Each row was made from one path, in order. Every step used is in the known rows, and no mark comes twice. Write each row's path.
Known rows
E -> F: | -1.37 | -4.30 |  0.37 | -0.51 |  1.27 |  0.16 |  1.61 | -1.61 |  0.31 | -0.59 |  1.11 | -0.10 | -1.20 | -3.98 |  3.07 |  3.77 | -1.42 | -1.79 |
E -> F -> T -> Y -> L: | -0.96 |  0.85 | -2.36 | -2.39 |  4.74 | -0.51 |  1.64 | -4.38 | -0.33 | -2.34 |  0.70 |  5.25 | -0.66 | -3.93 |  2.80 |  3.30 |  0.51 | -4.52 |
F -> E: | -0.06 | -2.77 |  2.15 | -0.77 |  1.90 | -1.20 |  3.87 |  0.10 | -1.73 | -0.76 |  0.80 | -1.72 | -1.34 | -2.63 |  2.31 |  0.98 | -0.74 |  0.91 |
Y -> L -> F: | -4.05 |  1.75 | -0.15 | -0.78 |  2.23 | -1.82 |  0.14 | -0.82 | -1.55 | -2.96 |  2.18 |  0.73 |  0.84 | -1.31 |  1.54 |  0.78 | -1.08 | -0.35 |
E -> Y -> L -> F: | -5.15 |  1.86 | -0.83 | -0.11 |  5.38 |  0.22 |  1.10 | -2.25 | -0.05 | -0.53 |  0.74 |  1.07 | -0.30 | -1.00 |  1.09 |  1.49 |  0.27 |  1.04 |
L -> F: | -1.83 | -1.54 | -1.82 | -0.12 |  1.44 | -2.52 | -1.29 | -1.48 | -1.75 | -1.96 | -0.25 | -2.70 | -1.04 | -1.88 |  1.18 |  1.36 |  0.03 |  0.12 |
T -> Y -> V -> F -> E: | -2.56 | -1.30 |  0.77 | -1.53 |  2.57 | -3.63 |  5.64 | -5.18 | -0.38 | -7.65 |  0.28 |  2.26 | -1.24 | -3.66 |  2.91 |  0.25 |  2.97 | -2.57 |
V -> Y: | -0.04 | -2.32 | -2.82 |  1.47 |  2.25 |  0.01 |  0.49 | -2.32 |  1.06 | -0.81 | -1.08 | -0.60 | -2.66 | -0.49 |  1.89 |  1.43 |  0.61 |  2.14 |
T -> Y -> L -> F -> E: | -5.02 | -0.40 |  0.43 | -2.64 |  3.85 | -3.77 |  2.16 | -2.55 | -2.43 | -5.55 | -0.07 |  2.30 | -1.57 | -2.19 |  0.78 |  1.36 | -0.95 |  0.80 |
T -> Y -> L: | -2.16 |  0.65 | -0.91 | -0.40 |  2.50 | -0.48 |  0.89 | -0.48 |  0.88 | -2.82 |  1.13 |  5.15 | -0.48 | -2.23 |  2.43 |  0.14 |  0.98 | -0.35 |
V -> Y -> T: |  1.04 |  0.07 | -4.83 |  0.44 |  4.25 | -2.98 |  0.45 | -4.17 |  1.19 | -3.14 | -0.75 | -0.68 | -4.33 | -0.40 |  4.78 |  1.90 |  1.22 |  0.60 |
Y -> V: | -1.15 |  0.04 |  0.06 |  1.75 |  2.14 | -0.86 |  1.11 | -0.85 | -0.36 | -2.80 |  1.72 |  0.76 |  0.51 | -2.53 |  3.96 | -0.71 |  2.78 | -2.70 |
V -> F -> E -> Y -> L: | -3.53 |  1.62 |  3.18 | -1.95 |  4.42 |  0.47 |  9.16 | -3.38 |  0.58 | -1.60 |  2.77 |  2.33 | -0.18 | -2.13 |  1.84 |  1.47 | -0.29 |  0.84 |
F -> E -> Y: | -0.94 | -2.66 |  1.60 |  0.02 |  5.02 |  0.67 |  5.03 | -1.37 | -0.42 |  1.52 | -0.55 | -1.35 | -2.41 | -2.37 |  1.91 |  1.68 |  0.81 |  2.23 |
E -> Y -> L: | -2.49 |  1.61 |  0.44 |  0.79 |  4.95 |  2.22 |  3.03 | -0.27 |  1.35 |  1.47 |  1.80 |  3.16 | -0.05 | -1.66 |  2.75 |  0.87 |  0.85 |  0.81 |
V -> F -> E: | -0.40 | -1.76 |  2.21 | -1.72 |  0.48 | -2.13 |  6.72 | -2.53 | -1.07 | -2.89 |  1.82 | -1.59 | -0.81 | -2.72 |  1.88 |  1.83 | -0.69 | -0.19 |
F -> V -> Y -> L: |  0.15 |  3.19 | -0.26 | -0.41 |  3.56 |  1.04 |  2.67 | -3.98 | -0.73 | -0.54 |  1.43 |  0.61 | -0.44 | -0.18 |  0.73 |  1.47 |  1.04 | -0.57 |
T -> Y: | -0.05 | -2.81 | -2.48 |  0.01 |  1.83 | -1.26 | -0.49 | -0.91 |  0.82 | -1.81 | -1.34 |  1.63 | -2.42 | -2.94 |  2.08 |  0.93 |  2.19 |  0.17 |
L -> Y: | -0.67 | -0.64 |  0.64 |  0.44 |  1.69 |  2.48 | -0.26 | -0.19 |  0.48 |  0.24 |  1.85 | -0.57 | -2.25 | -1.37 |  2.52 | -0.35 |  1.48 | -0.04 |

Which path is each row?
|  3.43 |  1.95 | -4.18 | -0.50 |  4.60 | -2.67 |  1.18 | -6.37 | -0.78 | -1.91 | -0.40 | -3.05 | -3.93 | -0.46 |  3.33 |  2.49 |  2.81 | -1.57 |
F -> V -> Y -> T
| -2.02 |  0.87 |  1.09 |  1.57 |  2.83 |  1.98 | -0.17 | -1.48 |  0.42 | -2.65 |  2.75 |  0.86 | -0.67 | -1.45 |  3.93 | -1.81 |  3.80 | -2.52 |
L -> Y -> V
| -1.60 |  0.92 |  0.03 |  0.61 |  0.76 | -1.83 |  3.86 | -3.59 |  0.43 | -4.93 |  2.62 |  0.72 |  1.06 | -2.81 |  3.70 | -0.12 |  2.58 | -3.71 |
Y -> V -> F
| -2.26 |  2.69 | -1.56 | -2.62 |  3.26 | -2.32 | -0.52 | -4.37 | -2.67 | -3.39 |  0.15 |  0.95 | -0.46 | -2.17 | -0.57 |  1.56 |  2.00 | -2.40 |
T -> Y -> L -> F -> V
|  0.28 | -2.84 | -1.38 | -1.13 |  2.80 |  0.93 |  2.17 | -6.65 | -0.57 | -0.05 | -0.51 | -1.98 | -2.73 | -2.24 |  1.09 |  5.22 |  0.44 | -1.81 |
E -> F -> V -> Y
| -0.31 |  0.63 | -0.39 | -1.96 |  5.44 | -3.15 |  7.60 | -5.72 |  0.57 | -2.79 |  0.76 | -1.35 | -3.80 | -2.46 |  4.18 |  2.69 |  1.51 | -0.46 |
V -> F -> E -> Y -> T
|  0.63 |  1.67 | -1.29 | -0.25 |  3.65 | -0.54 | -0.43 | -2.05 |  0.70 | -1.93 |  2.18 | -0.71 | -3.66 | -1.04 |  5.26 |  0.02 |  2.27 | -1.37 |
L -> Y -> T
|  1.43 | -0.44 | -3.51 | -1.75 |  4.79 | -2.05 |  2.07 | -8.44 | -0.31 | -2.28 | -0.27 | -2.08 | -4.19 | -2.28 |  3.55 |  5.75 |  0.82 | -3.35 |
E -> F -> V -> Y -> T
| -0.46 | -1.05 | -3.68 | -0.88 |  5.17 | -1.76 |  0.42 | -6.11 | -0.44 | -4.42 | -0.67 |  3.15 | -1.06 | -4.72 |  3.94 |  2.53 |  3.76 | -6.68 |
E -> F -> T -> Y -> V
|  1.50 |  1.68 | -4.19 |  0.28 |  4.99 | -2.23 | -0.46 | -4.24 | -1.04 | -4.11 | -1.02 |  2.44 | -0.96 | -3.02 |  3.46 | -0.72 |  5.74 | -4.79 |
F -> T -> Y -> V
| -1.02 |  4.51 | -2.29 | -1.60 |  4.18 | -2.37 | -0.02 | -2.90 | -2.91 | -2.13 |  1.51 |  0.03 |  1.00 | -1.34 |  1.76 |  0.77 |  0.20 | -2.70 |
Y -> L -> F -> T
| -2.24 | -0.30 | -2.01 | -1.81 |  7.22 | -4.69 |  2.87 | -4.99 | -1.68 | -2.73 | -1.17 | -3.44 | -4.51 | -1.63 |  3.03 |  2.97 |  0.82 |  1.14 |
L -> F -> E -> Y -> T
| -2.48 |  0.98 | -0.57 |  1.08 |  3.99 |  0.40 |  4.77 | -5.08 |  1.68 | -2.69 |  1.21 |  1.16 |  0.02 | -2.56 |  3.10 |  0.49 |  4.40 | -2.46 |
E -> Y -> V -> F
|  0.74 |  3.36 | -3.01 | -1.27 |  4.90 | -0.92 |  0.70 | -2.46 | -0.46 | -1.78 |  0.52 |  4.29 | -0.32 | -2.24 |  2.38 |  0.10 |  2.21 | -3.00 |
F -> T -> Y -> L
|  0.69 |  0.92 | -3.25 |  0.61 |  5.87 | -1.52 |  1.69 | -2.91 |  1.46 |  0.06 | -0.17 | -0.43 | -3.64 | -1.83 |  4.64 |  1.82 |  2.82 | -0.29 |
E -> Y -> T
| -1.79 |  3.78 |  0.58 | -1.93 |  2.76 | -1.48 |  0.67 | -3.02 | -3.45 | -1.45 |  2.27 | -1.73 |  1.31 | -1.62 |  0.07 |  1.45 |  0.30 | -2.67 |
Y -> L -> F -> V
|  2.53 |  1.06 | -4.74 | -2.05 |  2.64 | -2.54 |  2.12 | -5.49 | -0.07 | -3.28 | -0.91 |  1.30 | -1.87 | -3.10 |  2.03 |  1.18 |  3.48 | -3.43 |
V -> F -> T -> Y
|  0.26 |  4.41 | -2.99 | -2.58 |  3.38 | -1.71 |  3.35 | -4.96 |  0.15 | -4.23 |  1.43 |  4.52 |  0.18 | -2.57 |  1.94 |  0.48 |  2.30 | -3.94 |
V -> F -> T -> Y -> L
| -1.76 |  0.54 |  0.26 | -1.55 |  3.74 |  1.69 |  3.67 | -6.06 | -0.49 | -0.95 |  1.87 |  1.53 | -0.73 | -1.78 |  1.22 |  4.74 | -0.94 | -2.32 |
E -> F -> V -> Y -> L
| -2.49 | -0.93 |  2.21 |  0.91 |  6.22 |  0.22 |  5.20 | -2.75 | -0.45 | -1.19 |  0.26 | -0.02 | -1.18 | -2.55 |  3.15 |  0.42 |  3.14 | -0.27 |
F -> E -> Y -> V
|  2.16 | -0.34 | -2.15 |  0.11 |  2.68 |  0.46 |  1.49 | -4.46 | -0.97 |  0.36 | -0.99 | -2.89 | -2.34 | -0.57 |  0.61 |  2.07 |  2.06 | -0.19 |
F -> V -> Y
| -1.28 | -1.71 |  1.41 | -1.23 |  3.54 | -0.30 |  7.70 | -3.84 |  0.25 | -0.79 |  0.59 | -1.14 | -1.90 | -2.55 |  1.57 |  2.35 |  0.92 |  1.28 |
V -> F -> E -> Y
| -3.18 |  0.70 |  3.12 | -0.54 |  5.92 |  1.29 |  6.47 | -0.76 | -0.24 |  0.70 |  1.80 |  2.17 | -0.50 | -1.82 |  2.28 |  1.21 | -0.23 |  1.89 |
F -> E -> Y -> L
